Known rows, with every way that one mark hangs from another
J522(J589(J742(J364))): [  0   5  -4  -2 -16 -11 -15  14 -19   3  -2  -4  15   3   0 -15  -8   7
  14  -4  11   7]
J364(J742(J589)): [-21  19 -11  -6  -2 -16   6  11  12   5   3  -6   3  14  14 -16  -7  12
  14   1   8  17]
J589(J742(J364)): [-11   6   1  -2 -10 -11  -6  20  -9   4   5  -6   7   5   0  -8  -9   6
  18 -10   9  10]
J570(J265 J360(J172 J522)): [-20 -34  -9 -13  -6  -3  -3  13   4  -3  -2  -2   1  18  13  -6 -20   1
   0  -2   1   4]
J172(J360(J522 J627)): [-28 -10  -2 -16 -14  -2  10   6  14   0  -1  -3   0   8  19  -6  -3  11
  15 -12 -10  29]
J360(J172 J522(J589)): [-10 -10 -23 -14 -11  -3  -4   4  -7   2  -5   2   7  16  14 -16  -7   7
   6   1   3  12]
J364(J742): [-24   9  -9  -4  -1 -12   9  10   7   6   3  -6   4  13  16 -13  -9   8
  20  -7  10  25]
J570(J360(J172 J627) J364): [ -5 -44  -3 -10  -6   0  -4   7  15  -6  -6   1   2  18  21   0 -14  -1
  10  -7   2   0]
J589(J742(J364(J570(J265 J360)))): [-24  -7   6  -1  -9 -14 -14  17 -15  -3   3  -8  11   9  -5  -5 -22   4
  10   1   8  -7]
J172(J360(J522(J589(J742)) J627)): [-14 -16  -8 -15 -27  -5  -3  -1 -15  -4  -7  -5   7   2  11 -13  -7  10
  16  -2  -7  23]
J570(J265 J360(J522) J364(J742)): [  1 -20  -9  -8 -10  -6   1   0   1  -2  -3  -7  -6  14  28  -6 -22  -3
   9  -4   3   0]
J522(J589(J742(J364(J570)))): [-11  18  -7  -3 -13 -14 -15   9 -26   2   0  -4  16   7  -4 -14  -8  10
  16   4  10   0]
J360(J522): [-21   8 -16 -10  -2  -4  11  13   7   5   3  -4   1  12  14  -9  -3   9
  16  -9  -1  19]
J172(J360): [-38  -1   1  -1  -5  -9   5  16   5   2   5   2   4   9  13 -13  -3  18
  12 -11  -2  29]
J742(J364(J570(J265 J360)) J589): [-22   7   6  -5  -5 -15 -13  19   5  -1   2  -3  11  14   1  -8 -15  10
  -1   5   6 -15]
J522(J589): [-18   4 -15  -4  -5  -7  -2  11  -2   3  -4   0  15  10   8 -18  -3  14
  13  -3   8  17]
J570(J265 J360(J522 J627)): [-18 -32  -5 -17 -10   0   4  10  17  -4  -7  -8   6   9  13   0 -15   0
   9  -7  -2   8]
J589(J742(J364(J570(J265)))): [-20   8  -3   0 -10 -12 -15  17 -17   1   2  -8  12   6  -8  -7 -17   6
  17  -3  11  -2]
J364(J570(J360) J742): [-39   6  -2  -5   2 -17  10   5   2   3   4  -5   4  18  16 -10 -15   8
  16   5   5  12]
J570(J364): [ -9   1 -12   0   0  -5   1  13   5   1   1  -1   3  13  16  -7  -5   9
  18 -12   4   9]
J172(J360(J522(J589) J627)): [-18 -13  -9 -16 -21  -2   2   0   1  -1  -7  -1   8   6  19 -12  -2  11
  10  -6  -8  25]
J742(J364 J589): [-10  22  -1  -5  -5 -12  -5  22  12   6   4  -2   7  10   6 -11  -2  11
   7  -6   7   2]
J742(J364(J570) J589): [-20  35  -2  -5  -2 -15  -5  17   5   6   5  -3  10  14   2 -11  -3  15
   8   1   5  -4]
J522(J589(J742(J364(J570(J265))))): [-12   7  -8  -1 -17 -12 -24  10 -29  -1  -4  -6  20   5  -8 -15 -16   8
  12   4  14  -4]

Rows
[ -8 -23  -4   0  -5 -10  -4   7   3  -3  -4  -5   1  14  22  -7 -22   1
  12  -5  10   0] => J570(J265 J360 J364(J742))
[  1   4 -15  -1  -7 -12  -9   7   4  -1  -3  -6   2  13  16 -13 -16   7
  12  -2  11  -2] => J570(J265 J364(J742(J589)))
[ -2 -26 -20 -19 -21  -1  -8   1 -13  -3 -10  -5   9  10   7 -10 -12   1
  15   2   2  13] => J360(J172 J522(J589(J742)) J627)
[ 10 -17 -14  -7 -17  -7  -7  -1 -23  -6  -6  -4   1  10  18 -12 -13   3
  11   2  -4  -2] => J570(J360(J522(J589(J742))) J364)
[ -3 -12  -5  -2  -6 -14  -8   7   6  -4  -3  -6   0  16  20 -11 -20   4
   5   2   8  -7] => J570(J265 J360 J364(J742(J589)))
[-20   2   6  -8  -3 -15 -11  16   5   1   4   3   6  21   6  -9 -12   8
  -4   8   3 -13] => J742(J364(J570(J360(J172))) J589)
[-22  19  -2  -1  -7 -14  -6  16 -14   3   5  -6   9   9  -4  -8 -10   8
  20  -3   7   5] => J589(J742(J364(J570)))
[-14 -21 -15 -19  -9   3   5   7  15   1  -4  -3   2  15  14  -2  -8   2
  14  -8   0  17] => J360(J172 J522 J627)
[-21  23  -4  -4  -5 -14 -14  19   3   2   2  -4  13  12  -3  -9 -10  13
   6   2   9  -9] => J742(J364(J570(J265)) J589)
[-22   1 -10  -9 -16  -6   1   4  -9   1  -1   1   5   8  19 -19  -2  16
   6  -4  -7  23] => J172(J360(J522(J589)))
[ -4 -39  -5  -2  -6  -8 -11   5   0  -4  -4  -1  -2  19  23  -6 -27  -3
   5  -3  12  -3] => J570(J265 J360(J172) J364(J742))
[-30   1  -4  -8   0 -19   0   5   4   0   3  -1   1  26  14 -13 -17   9
   4  15   5   2] => J364(J570(J360(J172)) J742(J589))
[ -3   2   1  -8 -27 -10 -11   6 -26   1  -1  -3   5   1  10 -16  -8   9
   7  -5  -3  13] => J172(J360(J522(J589(J742(J364)))))
[-34  -4 -10 -10  -2  -8   3  10   1  -2   1  -6   5  17   9  -7 -16   8
   8   3  -3   2] => J364(J570(J265 J360(J522)))
[-37  -6  -3  -4  -1 -16   1   7   0   0   1  -7   7  17  11  -9 -22   7
  12   5  10   6] => J364(J570(J265 J360) J742)
[-29   4  -1 -14  -3 -16   7   3  17  -1  -2  -7   6  18  14  -8 -12   8
  14   9   2   5] => J364(J570(J360(J627)) J742(J589))
[ -2 -22 -11  -7  -7  -2  -3   9   3  -5  -3  -4  -2  14  21  -3 -16   1
   7  -7  -2  -4] => J570(J265 J360(J522) J364)
[-11   8  -3 -11 -12  -9  -5   3 -12   3  -1  -2  10  13  13 -10  -9   5
   3   5  -1  -8] => J742(J364(J570(J360(J522(J589)))))
[-23  19   6  -5  -1 -16  -4  17   7   2   5  -2   8  15   6  -9  -7  12
   2   5   1 -10] => J742(J364(J570(J360)) J589)
[  1  14 -13  -2  -4 -13   0   5   6   2   0  -4  -1  15  22 -13  -8  10
  15  -2   6   5] => J570(J364(J742(J589)))
[-33   5  -4  -6  -1 -20  -3   8   4  -1   1  -7   7  18   9 -13 -21  10
   6  12   7  -1] => J364(J570(J265 J360) J742(J589))
[-15   1   2  -3 -13 -16 -14   9 -24  -1  -1  -4  15   9   0 -13 -14   7
   9   8   6  -5] => J522(J589(J742(J364(J570(J360)))))
[  3  -9  -1 -11 -20  -9  -9   8 -20   0  -2  -6   6   6  10 -12 -12   1
   6   1   1  -1] => J570(J360(J522(J589(J742(J364)))))
[ -6 -22 -20 -20 -16   2  -4   1   3   0 -10   0  10  13  14  -9  -7   3
   9  -2   2  12] => J360(J172 J522(J589) J627)
[-29  22 -14  -5  -2 -18  -4   8   2   2   1  -8   9  16   4 -14 -16  14
  12   8  11   4] => J364(J570(J265) J742(J589))
[-32  17  -3  -7   1 -21   6   7   7   2   4  -5   3  20  14 -14 -13  12
   9  12   3   6] => J364(J570(J360) J742(J589))
[-35 -38  -4 -12  -4  -4  -8  10  11  -6  -6  -1  12  19   4  -1 -21   3
   7   2   6   0] => J364(J570(J265 J360(J172 J627)))
[ -4  -7 -13   1  -7  -8  -5   6   0   0  -3  -6   3  12  18  -8 -18   3
  17  -9  13   7] => J570(J265 J364(J742))
[ -5 -26  -1  -8  -7  -6   6   0  14  -3  -6  -5   0  13  27  -2 -15  -2
  18  -8   4   8] => J570(J360(J627) J364(J742))
[-35 -21  -4  -6  -2 -14  -6   6  -2  -1   0  -3   6  23  11 -10 -27   3
   6   8  12   4] => J364(J570(J265 J360(J172)) J742)
[ -4  -9 -20 -17 -20  -3  -2   2 -10  -2  -9  -8  10   4   7 -11  -7   4
  20  -1   0  17] => J360(J522(J589(J742)) J627)
[-11 -25  -5   0  -3  -5  -7  15   5  -5  -3  -2   4  13  15  -4 -17   4
   8  -9   5  -2] => J570(J265 J360 J364)
[-29  -2  -9 -11  -6 -13   6   1   0   0   1  -9   2  17  16  -7 -22   3
  11   6   3   5] => J364(J570(J265 J360(J522)) J742)
